Known rows, with every step that occurs:
u, x, w, c, v, f: [-16  -9   8  10  -9  -4  14   3  -1  15  -7 -11 -14   6  -4   6   3   3
 -27 -13 -11 -18   8   3  10   5  -4   3   1  12  -2  -4  15  -6  -7   0
 -17]
y, p, h, x, u: [-23  -7   6  -8   7  15 -10  15   6  25 -10 -20 -28   8  -2  10  10   6
 -17   3 -25 -20 -45  13  14  18  -2  -7  10  -9 -11  -7  13 -12  -6   4
  -7]
q, h, g, a: [ -4  -9   5 -11  -8  -4 -13 -14   4  11 -11 -15 -18   6 -16  16   9   8
   9   9  12  -4   6   3  21   5  -2  -4  19  14 -14   7  19   3   1  -2
  -6]
p, h, x: [-35 -14  -7 -18  -5  14 -12  15   4  13  -2  -9 -25  10   0  10   6   5
 -22 -25 -25 -13 -55  24   9  22  -1  -2   8   2 -19   4  21  -4  -5   0
  -6]
p, h: [-30 -11  -4  -4  -9   0  -7  15  11  13  -1 -11 -27  15   0  12   3   4
 -23 -38 -18  -6 -53  13  15   6  -3   0  10   7 -17   7  17  -4  -2   0
  -8]
c, w, x: [-22 -14   6   6 -12  -6  -4  15  12  20   3  -8 -11  15   1  10   6   1
 -14  -5  -1 -22 -18 -14   8   7  -6 -15   2  18  -4   2  11 -10 -12  -4
 -11]
x, h, q: [-15 -11   9  -4  17   6  -4   3 -17  14 -15 -14 -23  17 -17  21   6   6
 -11 -27  19 -45 -15 -12   5  28  -1  -2   9  -1 -19  13  15   3   5   6
  -2]
y, p, h, x, w, c: [-27  -5   8  -4   3  10 -10  15   7  31  -8 -18 -23   5   1  12  11   5
 -23   6 -29 -18 -46  12  16  25  -4  -7  10  -6  -6 -11  15 -11  -6   5
 -11]
u, m: [ -5  -9 -18  10  -7  -1  19  10   3  17 -14 -12 -22  15 -10  11  -2   8
 -14 -15  10 -14  -5   1  14   6  -1  -4  12   7 -11   7  13  -6   5   7
  -5]
x, u: [  0 -10  -5   2   8   7  -4  11   1   4 -12 -17 -24  14 -17  10   4   1
 -14 -20   7 -38   8  -8   9  -9   1   1   8   0 -11   4   6  -9   2   1
  -3]
q, h, x, u, m: [-11 -17 -14 -14   1  13  -3  -3 -10  15 -11 -13 -10   7 -13  10   8   8
   2   5  -2 -21  10  20  10  10   2  -8  14  14 -12   5  27  -6  -1   7
  -5]
w, c: [-17  -3   1   4 -13  -3  -6   6   6  19 -10 -17  -1   3 -11  18   6   4
 -27 -17   4  -1   1 -15  10  12  -4  12   7  -3  -3   3  15 -11   1  -4
 -16]
m, u, x, w, c: [ -8  -1 -13   8 -13 -11  12 -13  -2  17 -12 -12 -18  11 -12  14  -3   7
 -17  -4   8 -17  -2  11   6  10   0   4   0  11  -2   3  13  -7  -1 -11
 -13]
h, x, w, c, v: [-21 -12  -3 -12   3  15 -14   2   1  17  -8  -9 -15   4  -8   9  12   0
 -21   4 -16 -44  -1   8   7  28  -1  -6   4   4  -5  -7  19  -5  -6   3
  -8]
g, h, x, u: [-14  -8  -7 -12   3  -1  -8  -2 -18   6 -13 -15 -30   0 -14  13  19   5
 -13 -17  25 -32   2  13   2  22   1   3   8   0 -16  12  22   3  -7 -12
  -2]
q, h, x, w, c, v: [-20 -15  -4 -12  -4   6 -15 -11  -1  21  -6 -10  -6   3  -8  11  15   5
  -4   7 -13 -26   9  17  13  16  -1 -10  10  20  -6  -1  30  -5  -5   7
 -10]
m, u, x, w, c, v, f: [ -9  -5 -13   9 -11  -6  10 -19  -2  20 -14 -11 -11  10 -10  13   1   6
 -16  -5  -1 -20   4  13   6   1  -1   8  -3  15   0   5  15  -8  -5  -8
 -16]
c, v: [-23 -11   2   1  -6   2 -11 -14  28  17 -11 -12 -21  10  -7  11  15   5
 -15 -24  -4 -30  -2  -9  12  -5  -6  -8   2  11 -11   6  15  -8  -8   3
  -7]
y, p, h, g, a: [-17  -2  15  -4   0   5 -10   8  15  24 -12 -20 -34   8  -3  15  10   6
 -13   7 -13  -8 -47   2  22  14  -5  -5  14  -7 -12  -5   9  -5  -5   0
  -7]
w, x, h, p: [-29  -9  13  -1   8  -7  -5   6 -10  18 -13 -16  -1   4  -6  11   3   3
 -17 -20  -4 -30 -28 -13   0  30  -2   2   1 -13 -11   7  15 -12  -1   3
  -8]
h, x, w, c, v, f: [-18 -13  -5 -11   4  18 -15   4  -7  18  -8  -9  -9   4  -8   8  13  -1
 -20   3 -23 -42   4  10   7  23  -1   1   3   4  -4  -6  18  -6  -6   4
 -11]
y, p: [-11   0  10   7   1  -1  -8  11  12  26 -13 -22 -25   8 -10  13   8   7
 -10   2  -7 -11 -17  -9  16  13  -5  -6  12 -10  -9  -7   6 -13   0   2
  -8]
a, g: [-12  -6   1  -6  -2   0 -12   8  35  12 -19 -11 -15  13 -10  14   1   3
 -10  -5   7 -15 -13   4  16   4   0  -1   7   4 -19  22   7  -5  -5  -2
  -6]
a, g, h, p: [-13  -3  -1 -13  -2  -4 -14  -4  21  10 -23 -14 -21   7  -9  14  16   4
  -7  -6  21 -20  -9  10  10  14  -2   0   8   3 -20  31  10   5 -11  -7
  -6]
x, w, c, v: [-13  -9   2  10  -2  -5  -7  -1  13  21  -7 -10 -16  11  -6  12  11  -2
 -27 -11 -10 -45   7  -9  17   5  -4  -4   4  15   2  -6  14  -6  -4   6
 -13]
x, h: [-16 -11   8   5  16  -8  -5   2 -19  13  -9 -16 -30  11 -18  16   0   4
 -10 -31   6 -39 -22  -3   8  19  -1  -2   7  -2 -17   8  16  -5   2   0
  -5]
m, u, x, h: [-11  -4  -9   5  -4 -11  13 -17 -12  16 -14 -14 -25  10 -17  16  -6  10
  -9 -14  14 -18 -14  13   2  14   1   3   0   5 -11  11  16  -6   0 -13
  -9]
q, h, p, y: [-10  -9  -2 -10  -8   1 -17  -4  -3  13  -6 -17 -11   8  -6   9  17   6
   8  -4  -6 -11 -10   5   5   7  -6  -5  15  17  -9   6  19  -6  -3   8
  -8]
x, h, g: [ -3 -12  13  -9  18   5  -6  -8  -9  12 -15 -16 -30  11 -19  18   0   4
  -7 -19   4 -40 -10 -12  13  22   0  -2   9  -3 -18   5  11   0   2   1
  -2]
v, c: [-14 -11 -16   5  -3   6  -6  -9 -14  12 -10 -11 -22   7 -14  13   3   3
 -16 -16  -7 -16 -13  -5  16   2  -6  19   8  -4  -7   0   8 -10   2  -7
 -15]

Rows:
[-10  -2  -8   1  -3  -6   9 -16 -15  14 -13 -16 -24  10 -12  14  -1   9
  -6 -10  11 -23 -24  13  -4  15  -1   4  -1   7  -9  10  14  -8  -4 -10
  -8]
m, u, x, h, p, y
[-21  -9   4 -13  -8   5 -10   6  13   8  -6 -12 -34  12  -3  14   5   4
 -16 -16  -6  -8 -50  10  20   9  -2   1  13   5 -19   7  14   4  -3  -5
  -5]
p, h, g, a
[-13 -16 -16   6  -5   9  -5  -9 -13  15  -2  -8 -26  12  -9  12   7   2
 -12  -6  -8 -26 -15  -6  16  -2  -8   6   5  12  -3  -2   7  -8  -7 -10
 -17]
v, c, w
[-23 -15  10   2  -1  -3  -5   9  -3  20   1 -10 -14  14  -1  10   9   1
 -10  -7  -4 -39 -24 -12   3  17  -6 -17   1  14  -6   5  12  -8 -13  -2
 -10]
c, w, x, h, p
[ -8  -6   0  11  -2  -9  -6  10   2  17  -5 -11 -17  12  -9  13   4  -3
 -27 -10  -6 -36   4  -8  16  11  -2   0   8  10   0  -7  12  -5   2   4
 -13]
x, w, c
[-30 -11  15   0   7  -4   0  10  -6  19 -13 -12   2   9  -6  17   1   4
 -22 -20  12 -29 -23 -19   2  31   0   4   2  -8 -12  10  18  -9   1   4
  -6]
w, x, h, q
[-12  -1  -2  -6  -6 -11 -12  -2 -12   6 -10 -18 -30   3  -5  12  25   5
  -9 -23  23 -22 -16   1  -2  18  -6   4  10   6 -13  14  16   3  -9  -8
  -5]
g, h, p, y
[-16 -18  -5   1   2  10  -3 -13 -16  18  -5  -8 -16   8  -6  14   5   1
 -14   0  -9 -33 -19 -12  15   8  -7   7   1   7  -2  -2   9  -9  -9  -8
 -17]
v, c, w, x, h, g
[ -8  -3   0  -9  -4   9 -17  10   1   6  -8 -19 -21  12  -3   6  17   2
  -6 -12  -6 -25 -26  -9  -5  13  -7  -1  10   2  -9   3   5  -8  -4   6
  -5]
h, p, y
[-13  -4   2 -13  -3  -1 -10   0  25  12 -24 -11 -17  11  -9  19  14   6
 -11  -6  36 -19  -5   3  12  15   0   1   9   8 -21  33  13   8  -8  -6
  -3]
a, g, h, q
[-21 -16 -11   7  -7   5  -3  -6 -11  18  -1  -7 -14   9  -4  12   6   1
 -17  -3  -9 -23 -20 -10  14   3  -8   8   1   8   0  -2   9 -12  -9  -9
 -18]
v, c, w, x
[-12  -7   7   8  -8  -9  15  12   1   9  -5 -11 -31  11  -8   4  -3   4
 -20 -15  -2 -20  -3   5  11  11  -2  -7   7  10 -10  -5  11  -3  -2  -1
  -9]
u, x, w
[-14 -18 -18   9  -2  10   7  -5 -15  18  -5  -7 -15  11  -4  11   4   1
 -18   2  -6 -33 -14  -7  13  -3  -6   7   1  10   1  -1   9 -13  -9  -5
 -17]
v, c, w, x, u, m
[-24 -16  11   7  -1  -8  -2  11  -2  21   3  -8 -15  15  -1  12   5   1
 -12  -9   1 -36 -25 -12   6  13  -5 -16   0  17  -6   4  14 -10 -13  -4
 -11]
c, w, x, h
[-19 -10   5   3   1  -4  -1  16   7  13 -12 -15   1   7  -6  10  -1   0
 -23 -15   4 -25  -7 -16   5   5   1   6   1  -7  -6   3  12 -17  -1   0
  -7]
w, x, u
[-13  -8  20  -2   2  -5  14  -3 -13   6 -11 -15 -34   3 -15  11  -3   8
 -12 -11  14 -18 -15   2   8  22  -1  -1   6  -2 -18   5  15   1  -3  -8
  -6]
u, x, h, g, a
[-19 -14  -6 -16  -6   6 -14  -4  -5  16  -7 -12 -10   4 -13  11   9   8
   3   1  -7  -8   1  17  11  18  -1  -7  14  12 -14   4  27  -5   0   2
  -7]
q, h, x
[-12  -9 -13 -10   3   0   1  -2 -20   8 -14 -14 -30   0 -13  13  17   6
 -14 -14  27 -32   3  16   3  21   2   2   9   2 -15  13  24   3  -7  -8
  -2]
g, h, x, u, m
[-11  -3 -10   0  -3  -6  10 -20 -15  15 -17 -16 -24  10 -17  14  -1  10
  -6 -12   9 -21 -14  13  -1  18  -1   2   0   2 -11  11  13  -4  -1 -11
  -9]
m, u, x, h, p
[-13 -16  -1   7  -5   1   8  16   6  19  -1  -9 -12  18   1   9   5   1
 -15  -1   4 -35  -9 -11   8  -1  -4 -16   1  20  -2   3  10 -11 -12   0
  -9]
c, w, x, u, m
[-14  -4   0  -7  -3 -11 -11  -1  25  11 -20 -12 -21   7  -9  17   9   4
 -11 -10  26 -15 -11   9  14   8   0   2   7   6 -20  30  14   2 -10 -10
  -6]
a, g, h
[ -6  -2 -14   7 -11 -11  12 -12  -1  15 -12 -11 -26  14 -14  12  -5   7
 -12  -6   8 -21  -5  13   7   8   0   0   1  12  -6   3  12  -5   0 -10
 -10]
m, u, x, w
[-14  -7  -3 -17   4   3 -13   0  17   9 -22 -12 -20   4 -10  14  12   3
 -11   0  23 -29  -6  17   9  14   3   1   6   4 -20  27  16   2 -12  -9
  -3]
a, g, h, x, u
[  5 -12 -16   6   8   9  15  11  -2   9 -16 -16 -24  17 -14   9   0   3
 -16 -14  13 -39  10  -2  11  -9   3  -2  10   4  -9   6   8  -9   3   7
  -3]
x, u, m
[-11  -8  -9 -14   4   4  -3   0  15  11 -24 -11 -20   5  -9  14  10   5
 -12   4  25 -29  -5  20  10  14   3  -1   6   6 -20  29  17   2 -12  -6
  -3]
a, g, h, x, u, m
[-11 -13  -8 -18  10  24 -12  11  -7   6 -12 -14 -20   7 -15   7   7   2
 -12  -2  -4 -39   0   9   2  19   3  -2   7  -7 -14   0  14  -8  -1   0
  -2]
h, x, u
[-12  -2   1 -12  -2  -4 -16   0  21   9 -20 -14 -21   7  -4  14  16   3
  -7  -4  22 -22 -19   9   6  11  -2   1   7   7 -18  29  11   2 -14  -6
  -5]
a, g, h, p, y
[-31 -11  14   6   6 -14  -1   9  -7  19  -9 -14  -2   5  -7  15  -3   3
 -21 -23   2 -25 -28 -13   4  25  -1   4   1  -9 -11   6  19 -14  -1   0
  -8]
w, x, h
[-21  -6  -5 -11  -4  -6 -10  -2 -14   9 -11 -13 -29  -2 -13  14  19   6
 -13 -18  23 -20  -5  13   3  29  -1   2  10   0 -18  12  24   4  -6 -13
  -4]
g, h, x
[-14  -5   9   9 -12  -8  16  10   0  13  -6 -12 -20   6  -7   7  -2   4
 -27 -11  -2 -14   1   1  10  14  -2  -1   5   8  -5  -6  14  -5  -3  -2
 -13]
u, x, w, c
